Each row was made from one small tree. The marks that hang from a mark follow it in brackets, in the order of their numbers. Every link used is in the known rows. Write each row's tree.
Known rows
J324[J97[J30[J151[J714] J588[J26]]]]: [-14.3 -21.8  14.1  11.7  18.8   2.5   6.4 -15.6   5.0  -3.4  19.9  21.8
   0.6 -39.4 -17.1  -6.2   8.3  15.0  31.0 -24.1  18.3 -17.0   5.7  12.5]
J30[J151[J714[J856[J292]]] J588[J26]]: [  7.1  -6.2  22.7   3.4  17.0  24.1  37.0  22.9 -15.8  -1.3   8.3 -16.1
 -18.0  21.6  -3.9 -22.2  -2.2   1.4   3.5  17.0  23.3  -8.1   8.8  -3.4]
J856[J292[J151] J714]: [ -2.2 -19.5  15.7   2.3  15.4 -15.0 -16.6  26.7   2.0  -1.2   5.7 -10.2
  -8.6  -4.3  -4.9  13.7  -0.4  -8.7  16.1  27.6  19.4  19.9  -3.7 -31.8]
J151[J30[J588] J714[J856]]: [  9.7   7.0  -3.0   2.8 -11.9   6.5  -9.7  -1.5   8.0   6.3 -17.1   5.0
   0.6  21.7   6.2   5.7  -2.9 -25.3 -32.0  15.2 -24.3   7.0  -6.4   4.7]
J856[J292 J714[J151]]: [  3.1 -19.1 -15.2 -12.8  -9.5  -2.2 -14.0  27.7  -7.9  22.5   8.4   5.2
  -1.9  -0.4  -6.8   7.2  -0.6   2.2  13.7  18.1   3.0  46.9   8.8 -44.0]
J151[J30[J588] J714[J856[J292]]]: [  7.6  -2.0   4.4   6.6  -8.8  16.3   7.4  25.1   8.0  13.1 -11.9   4.6
   5.9  18.7  15.2   7.4  -2.8 -36.4 -28.8  52.0 -27.6  14.2   1.0 -27.6]
J292[J856]: [-13.1   4.6  18.2 -19.2 -17.7 -11.2 -10.3 -20.8 -14.9  -5.3  -2.4  24.7
  27.7 -21.6  -5.9  24.2  -3.1   4.4  -3.1  -0.4  -5.7 -18.6   1.9   8.5]
J485[J30[J151[J714[J856]]]]: [ 19.8  -0.6 -17.6  12.0 -11.2 -15.7  -3.7 -23.1 -11.9 -25.4  -1.0  -6.7
  12.3   8.2  -0.9 -38.8  -4.1  12.0   7.1   1.1  -4.3  -0.5  14.6  61.8]
J97[J30[J151[J714] J588[J26]]]: [ -6.6   7.5   1.7   4.6  21.2  12.6  18.1   9.7  -5.0  -1.4  20.7   2.8
  -7.6 -34.3  -3.1 -11.6   5.7  15.6  20.9 -28.9  18.6 -26.4  -5.3  -6.9]
J714[J151[J30[J588[J26]]] J856[J292]]: [ -6.3   0.6 -10.9 -31.7 -21.4  18.6  29.1  15.5  22.7  35.5 -16.6   0.7
   1.7  28.4   8.7  16.3 -10.3 -20.3 -11.9  46.9 -35.7   4.6   1.4 -55.9]
J485[J30[J151]]: [ -3.3   2.2 -29.6   7.3  -8.3 -21.7 -16.4 -10.2 -19.5 -18.3   2.6   1.3
  13.3 -23.0   9.3 -11.9  10.9  23.1  24.1 -19.2  11.6  -4.8  14.2  52.8]
J26[J588]: [  5.7  15.0  16.6 -14.1   9.3  -9.4  -8.4   3.8  -4.2 -18.2   5.2   3.6
   7.1 -14.9 -13.6  -3.3 -11.1  23.2   4.4 -17.2  -0.1  11.0  17.3  12.6]
J588[J26]: [ -6.8  23.8  24.3 -24.5   4.4  -4.0  -4.1  -3.5 -14.2  -4.3  13.3  10.8
   7.9 -12.8 -16.3   4.8  -1.6  31.3  13.0 -34.6 -10.6 -41.6  -1.6 -16.0]
J30[J151[J714]]: [  9.6  -7.6  -0.6  28.4   8.5  -6.3 -15.7  -9.2 -21.7 -19.1  16.0  -0.7
   5.0 -17.5  -5.4 -28.4   0.0  24.9  12.9 -19.2  24.8   5.6   8.8  31.5]
J36[J30[J151[J714[J856]] J588[J26]]]: [ -0.7  -1.8   5.8   1.7  -7.0  24.4  14.8  -2.2 -15.5   1.2  -6.7 -20.8
 -19.1  18.8  -7.2   7.9  14.8  -5.7  -3.8 -37.1  15.2 -22.6   8.5  22.0]
J36[J30[J588]]: [-15.2   8.1  -3.9   1.7 -11.2  10.6 -11.6   0.2 -13.3  11.6  -2.6   5.0
 -10.5 -11.1  12.4  44.3  29.0  -7.8 -11.2 -56.9   2.1  -0.1   0.4   5.1]
J97[J30]: [ -0.8  24.6  -0.5  -9.2  -1.8 -10.0 -14.7 -15.5   5.6  -3.7  19.1  16.3
  15.4 -66.7   1.9   7.8   5.5   9.6   9.4 -29.4 -18.8 -29.5 -12.5 -24.3]
J97[J30[J151[J714[J856]] J588]]: [ 13.7   7.7  -7.0  13.4   9.1   7.4   9.0 -10.9   5.5  -7.7  12.6  -8.1
 -11.8 -30.1   2.6 -18.8   5.2  -7.3   1.0 -14.3  11.4  -9.3  -9.7   8.7]
J485[J30[J588]]: [ -8.9  17.1 -17.3  -3.6   2.7 -11.0  -2.6   1.7 -11.8  -1.5   1.7  14.0
   2.5  -1.3  14.3   7.6  16.2   9.1   1.4 -25.5  -6.7  11.7   3.6  36.9]
J30[J151[J714[J856]] J588[J26]]: [  8.7   1.9  16.3   2.3  14.8  15.0  22.7   1.5 -16.4  -8.6   5.1 -15.8
 -22.8  25.2 -12.4 -26.8  -1.2  10.8   2.1 -17.4  25.6 -15.9   2.9  24.7]
J30[J151[J714[J856]]]: [ 23.7  -3.4   7.5  18.1  -1.4  -3.8 -10.5 -24.6 -13.6 -22.0   7.5 -11.9
  -1.3  -1.8 -11.4 -37.1  -7.1  10.9   1.0  -6.8  13.0  -4.3   5.4  33.6]
J36[J30]: [ -8.9  10.3  -1.3  -2.9 -22.1  -0.5 -23.8 -14.7 -10.7   1.2   0.3   5.1
   8.2 -24.3   1.8  36.7  19.4   1.5  -4.0 -50.8 -11.9 -17.5   4.7  -1.4]

Write each row's tree
[  1.2   2.9  16.4 -13.8  -4.1  22.2  23.8  32.4   5.6  16.1 -11.5   1.9
   4.0  26.8   4.9   7.3  -7.2 -27.4 -19.5  51.0 -31.4 -10.7   2.8 -40.9]  J151[J30[J588[J26]] J714[J856[J292]]]
[  3.0  12.1   9.2 -15.1  -5.9  12.9   4.1   4.8   5.4   8.8 -17.1   2.4
  -0.5  29.2  -5.5   4.8  -8.8 -16.2 -22.2  12.4 -28.2 -17.7  -5.1  -9.3]  J151[J30[J588[J26]] J714[J856]]
[ 13.7   5.4  32.1  -2.6   4.5  -9.2  11.3 -13.9  18.9 -13.2   3.5 -13.9
   4.3   3.8   2.2  -4.8 -11.7 -12.4  -9.7  35.9 -14.0 -12.6  -7.4 -25.3]  J714[J856[J292[J151]]]
[-22.7   3.5 -29.0 -22.9  -9.7   5.1   0.3   2.4  11.3  29.4 -10.2  15.7
   3.7  13.1   3.2  23.6  -0.6  11.1  -0.1 -12.4 -17.6   9.6  -4.8 -25.4]  J714[J151[J30[J588[J26]]]]
[  9.8  -3.5   8.8  12.0  -2.3 -19.9 -15.6 -31.2  30.8 -16.4 -14.3 -10.1
  12.0  20.9  -2.7  -8.3 -20.0 -12.3 -19.8  25.6 -26.3  -7.3 -15.3   8.4]  J292[J151[J30 J714[J856]]]
[ -8.9   9.2 -18.0  10.2  11.5   0.6  -1.8  -0.3  -1.5  -0.6  15.0   1.8
 -13.0 -59.7  15.5   9.8  19.4   2.7  18.3 -32.5  27.7 -13.3 -10.0  -0.4]  J97[J30[J151 J588]]
[-26.3 -23.7   3.7 -15.0  14.4  -1.9  -7.0  57.3  10.8  18.1 -16.6  -8.2
 -15.5  13.8   3.5  41.1   4.3 -25.2  15.0  41.3  16.1   7.2  -5.6 -52.1]  J856[J292[J151[J30[J588[J26]]]] J714]
[ 22.2  -9.1  12.7  21.0  -2.3   4.5   6.3   1.6 -11.9 -15.8  11.0 -12.8
   3.7  -4.0   0.1 -31.7  -7.7   0.3   3.0  26.6  12.5   1.9  13.1   5.3]  J30[J151[J714[J856[J292]]]]
[-18.2   3.6   2.4  -2.9  18.2   8.5   8.6  13.5 -23.4  -1.1   8.0  -5.4
 -22.9  -7.9  -0.9   4.7  14.8  23.3  21.5 -36.6  42.8 -19.6   3.3  11.1]  J30[J151 J588[J26]]
[-20.4 -27.5  -6.0   1.8   9.3  -7.5 -20.5  50.3  14.4  14.2 -15.7  -8.0
 -14.6   6.0  13.1  41.5   9.2 -34.1   6.4  45.1  19.7  31.1  -6.9 -39.5]  J856[J292[J151[J30[J588]]] J714]
[ -6.1  11.9 -20.8 -34.9 -22.4   7.6   8.5 -16.3  21.1  26.0 -21.2   1.4
  -2.5  32.5  -2.7  12.4  -9.6  -7.9 -15.2   4.0 -29.0  -3.6  -7.2 -21.9]  J714[J151[J30[J588[J26]]] J856]
[  6.9   8.0 -27.8 -21.8 -37.8  -7.4 -16.7 -36.3  23.9  14.2 -20.6   3.6
  14.5  11.5  -1.4   2.8 -13.4  -8.7 -16.6  12.6 -39.9   3.8  -3.3 -12.5]  J714[J151[J30] J856]
[-12.9   1.3 -32.9  10.4   2.5 -12.7  -1.5   2.7 -20.1  -8.7  -0.8   0.1
  -6.8  -9.5  17.2  -2.0  20.2  12.4  17.2 -23.9  27.9  12.9   9.9  55.9]  J485[J30[J151 J588]]
[  2.5  -8.2  -2.5  32.0  20.6   5.7  -0.1   5.8 -22.4  -7.7  13.9  -0.5
 -15.3  -1.3   3.4 -15.9   9.7  15.8   3.1 -25.4  41.3  22.6   3.6  35.5]  J30[J151[J714] J588]
[ 18.0   5.5   2.0 -16.4 -19.3   3.9  18.4 -14.9  13.5  12.1   5.9   0.7
  10.6   8.7  -2.2 -13.1 -14.2   0.4  -9.9  29.2 -31.5  16.5   5.1 -36.1]  J714[J151 J856[J292]]
[-16.4   1.5 -40.3  -7.2 -14.0   0.1 -11.5  -3.8  12.8  27.8 -10.9  19.1
   4.6   3.8  13.9  24.0   4.2   2.2  -7.4  -9.1 -14.2  32.3  -5.2 -13.1]  J714[J151[J30[J588]]]
[  5.9  12.8   5.9  -4.7  12.7  14.7  23.9  -3.1   3.3  -4.2  13.1  -9.6
 -13.3 -20.5  -7.1 -21.1   0.2   1.4   9.7 -17.0   8.8 -34.9  -7.5  -3.0]  J97[J30[J151[J714[J856]] J588[J26]]]
[ -5.9 -12.6 -45.6 -16.9 -24.5 -14.4 -48.0   5.2   3.5  23.1 -17.7   8.6
   0.4  -0.4  -9.2  22.5   0.9  -1.7   7.4  -5.6  -4.0  34.3  -0.7 -14.0]  J856[J714[J151[J30]]]
[ 15.1 -10.9  11.5  24.1  12.7  15.6  22.5  15.8 -13.1  -5.2   7.5 -12.2
 -16.9  10.2   7.3 -22.4   2.7 -10.4  -6.1  20.9  28.7  19.5   7.7   9.5]  J30[J151[J714[J856[J292]]] J588]
[ -7.1  -2.4 -14.3   8.0  13.8  -0.9  18.7  13.4 -23.8  -9.6   4.8   0.5
  -0.2  15.0  -0.5 -21.0   8.2  25.5  19.1 -19.9  14.7   0.6  14.0  51.5]  J485[J30[J151[J714] J588[J26]]]
[ -3.8 -15.9  33.1   9.4   8.7 -20.3   3.3 -31.5   8.5 -20.4   1.2  12.0
  28.5  11.1 -13.4  -0.8 -21.3   7.7 -10.0  14.1  -5.4  -2.4  -9.5  24.2]  J292[J151[J714] J856]
[ 21.9   5.0  29.8  16.3  15.9 -18.4  -0.8 -40.7  18.8 -24.8   5.9 -12.6
   6.0  22.4 -15.9 -28.9 -20.6   6.9 -15.5  -0.3 -14.3  -2.8 -15.0  17.4]  J292[J151[J714[J856]]]
[ -4.0 -17.8  11.5  20.7  10.9  -8.6   0.5  16.8  20.4  -3.9   0.6   4.1
  24.2  -0.5  13.2   5.2 -13.6  -9.1  -2.9  53.7 -20.2  11.0  -2.2 -35.3]  J856[J292[J151[J30 J714]]]
[  3.7  -2.4   5.9  14.9   8.6  -8.1  -5.0 -18.2  31.2  -6.8 -17.1 -10.3
  -3.1  31.9   3.7   0.9 -12.2 -20.4 -25.0  20.5 -13.5   8.1 -19.5  10.6]  J292[J151[J30[J588] J714[J856]]]
